Each row comes from the steps of one path. Every step used is in the known rows, and no mark comes twice. Write the path behind each row, first mark first.
Known rows:
deveg > degik > nogomo > kimo > viso > remu: 11	7	-28	-21	13	1	-11	47	23	24	33	-23	7	5	12	12	3	-17	31	-11	21	23	-84	-1
viso > remu: -1	32	47	22	19	4	-9	-50	3	21	-4	-5	3	10	-13	-14	5	26	18	21	-19	-5	-18	13
remu > vulap > degik: 0	-16	31	16	-10	-15	-41	-17	1	16	-50	7	-29	-32	17	-18	6	7	-49	23	-14	0	55	-5
vode > nogomo: -25	22	26	-2	-13	22	-7	-13	19	-9	-30	-34	15	9	-13	8	-19	70	-8	-17	-30	-34	11	-16
nogomo > degik > vulap > remu: 7	53	-19	13	0	-35	-30	-5	7	-36	16	48	25	26	19	0	23	18	-13	10	-15	-10	21	51
kimo > viso > remu > vulap > degik > nogomo > damur: 40	-21	-23	-26	-11	-25	4	34	0	66	27	-28	13	7	-12	-34	11	-36	8	6	75	17	41	-41
vulap > remu: -18	39	31	30	29	-26	-6	-48	14	-35	-49	39	3	19	-5	-6	19	36	-2	17	-37	-5	-7	6
bapa > nogomo > kimo > viso > remu: 24	16	0	34	-26	4	2	-6	27	7	34	-14	41	17	25	15	-45	15	1	-36	-1	-18	-31	-2
viso > remu > nogomo > bapa: -40	3	-30	-2	5	10	36	-28	2	20	-2	-5	8	31	-24	1	3	-46	31	-11	-13	-9	-9	9
deveg > degik > vulap > remu > nogomo > kimo: -10	-29	-43	7	20	-26	20	66	27	-26	13	48	-33	-12	36	30	11	-54	-26	-16	-9	25	-48	54
damur > nogomo > kimo > viso > remu > vulap: 57	-35	-1	39	-29	34	-15	-15	-2	-21	29	2	-29	3	15	26	-23	-60	5	-19	31	-5	-16	3
vulap > degik > nogomo > vode: -45	4	-10	-13	11	-17	-34	54	-19	17	-22	-33	3	-27	-24	-14	16	29	-42	-13	-1	28	52	-18
damur > nogomo > remu > vulap: 6	-25	13	19	0	18	19	10	-32	-20	-13	26	-30	-24	5	12	-4	-28	38	-16	11	-7	23	11
kimo > viso > remu > vulap: 51	-7	24	10	-9	29	-9	-45	-8	15	10	-1	-12	1	14	-13	5	5	5	42	6	-16	-26	-17
damur > nogomo: -23	28	46	-1	12	21	-7	-22	-4	-33	-27	-9	8	4	-37	23	-14	-9	15	2	-8	10	-5	-5
viso > remu > vulap: 18	-16	38	28	7	20	-18	-31	-14	46	-4	11	-22	-3	20	-15	3	-4	3	20	-7	-18	7	5
viso > remu > nogomo: -21	-19	22	-6	20	12	27	-41	-8	28	-1	4	-18	1	-27	-16	3	-10	23	-2	-2	10	-15	4
viso > remu > vulap > degik > nogomo: -4	-36	10	-5	11	-38	-40	24	-19	83	24	6	-14	-5	1	-38	0	-9	-15	-7	32	20	39	-24
vode > nogomo > kimo > viso > remu > vulap: 55	-42	-24	38	-56	36	-15	-3	19	3	27	-18	-18	7	41	16	-31	18	-13	-36	6	-48	1	-5
deveg > degik > nogomo: -48	24	11	-52	40	0	-9	60	6	36	-23	-19	11	-9	-10	10	12	3	21	9	-3	27	-50	-17
bapa > nogomo > degik > vulap > remu > viso: 0	14	-42	-9	-6	-54	-12	13	-20	-17	30	36	48	70	24	-1	-36	19	6	-24	0	-29	34	10
kimo > viso > remu > vulap > degik > nogomo: 24	-26	-1	-26	-1	-28	-29	8	-11	57	37	-2	-2	-2	-3	-39	4	3	-13	16	49	22	8	-52
kimo > viso: 10	51	36	-12	-5	31	2	-44	18	-47	-19	-31	21	-10	-12	12	3	46	-1	51	-20	-5	-31	-15
kimo > viso > remu > vulap > degik: 42	-16	17	14	-8	-20	-32	-49	0	29	-3	6	-16	5	14	-40	5	7	-25	36	22	2	8	-23
damur > nogomo > degik > vulap > remu: 2	40	-13	8	2	-39	-23	6	-8	-51	23	61	19	47	-11	14	7	-31	8	-23	15	2	20	34

Which path is each row?
-25	-48	-19	-6	-10	-6	-42	73	-35	39	-21	-14	-22	-44	6	-15	12	-3	-56	-15	3	14	71	-28 -> remu > vulap > degik > nogomo > vode
5	-7	8	-25	10	23	34	-55	1	3	16	-13	-3	8	-29	-13	5	0	25	18	12	16	-49	-22 -> kimo > viso > remu > nogomo
-43	23	24	-27	20	-34	-29	21	4	23	-9	-19	14	-24	-26	-15	2	31	-20	7	0	31	30	-25 -> vulap > degik > nogomo
-19	-25	6	-20	-2	-24	-33	42	-9	46	-8	-3	-8	-38	5	-16	4	2	-38	5	9	21	54	-28 -> remu > vulap > degik > nogomo
23	-2	-12	-25	-2	23	72	-33	16	11	7	-38	11	14	-36	-12	8	-35	49	8	43	10	-15	-8 -> kimo > viso > remu > nogomo > damur
32	-10	-41	6	-15	0	36	12	32	-84	52	26	-12	-19	20	34	7	-19	-35	11	-3	9	-32	31 -> degik > vulap > remu > nogomo > kimo > viso
28	6	-40	-41	-19	16	16	-16	-8	-5	78	3	10	18	-5	-5	9	-16	15	10	37	4	-17	26 -> kimo > viso > remu > nogomo > degik > vulap
-5	36	25	-25	27	6	-16	50	10	3	7	-14	6	-14	19	19	11	2	-16	52	-15	8	-51	33 -> deveg > degik > vulap
-7	11	14	15	32	-25	-4	-71	-11	-47	-43	14	-13	39	-13	-11	4	33	20	33	-32	-15	-5	-8 -> vulap > remu > viso
-16	41	3	-31	7	15	32	46	17	19	-4	-54	37	-20	-31	13	7	-5	34	4	12	5	32	-3 -> degik > nogomo > damur
-17	14	5	13	-11	6	25	4	6	-19	-19	-13	9	-4	7	-1	-12	80	34	-35	-23	-41	14	8 -> vode > nogomo > remu
13	-14	10	25	-1	18	22	1	-16	-5	-26	19	-29	-49	40	-2	14	13	19	12	-20	-22	23	26 -> nogomo > remu > vulap
4	-28	-18	-14	-1	40	31	-27	-27	-5	3	-26	-16	0	-29	-14	18	-2	0	-6	10	8	-30	-16 -> kimo > viso > remu > nogomo > vode
-39	-7	4	3	27	-21	33	-35	9	-26	-42	46	-16	5	-20	-4	17	-1	2	-8	-25	18	-13	-4 -> vulap > remu > nogomo
-7	-10	6	-10	23	4	31	-29	-38	-55	-13	-15	-21	15	-27	6	-20	3	73	5	2	-4	2	3 -> damur > nogomo > remu > viso
-56	14	-46	12	10	-26	41	-22	21	-36	-44	39	13	37	-16	10	17	-37	7	-14	-34	-6	0	0 -> vulap > remu > nogomo > bapa
-23	5	20	10	5	33	-15	9	-31	-36	-40	-25	-6	-1	-38	20	3	-11	-7	-19	-12	0	15	-2 -> damur > nogomo > vode
-12	5	-30	-39	-18	23	11	15	-4	-11	32	3	2	-22	3	17	10	-24	-10	5	-4	5	26	47 -> remu > nogomo > degik > vulap
25	39	5	24	-29	35	-1	-29	38	-66	-10	-37	1	-36	14	34	-6	22	-19	25	-30	-12	-21	20 -> nogomo > kimo > viso
37	-44	-17	40	-43	-28	-28	15	16	40	23	10	10	3	51	-6	-42	-12	-43	-46	22	-10	28	-16 -> bapa > nogomo > kimo > viso > remu > vulap > degik
-26	-14	-14	-29	43	-33	24	45	8	-8	3	53	-13	10	8	5	19	-33	-8	11	-1	35	-58	17 -> deveg > degik > vulap > remu > nogomo
-35	11	9	14	-7	17	-3	38	-19	12	-35	-24	35	-2	3	12	-20	33	-26	-43	-35	-20	19	-11 -> bapa > nogomo > vode
46	-30	-8	40	-46	17	-4	18	11	26	35	6	16	1	54	16	-49	-14	-13	-41	9	-29	-4	-10 -> bapa > nogomo > kimo > viso > remu > vulap
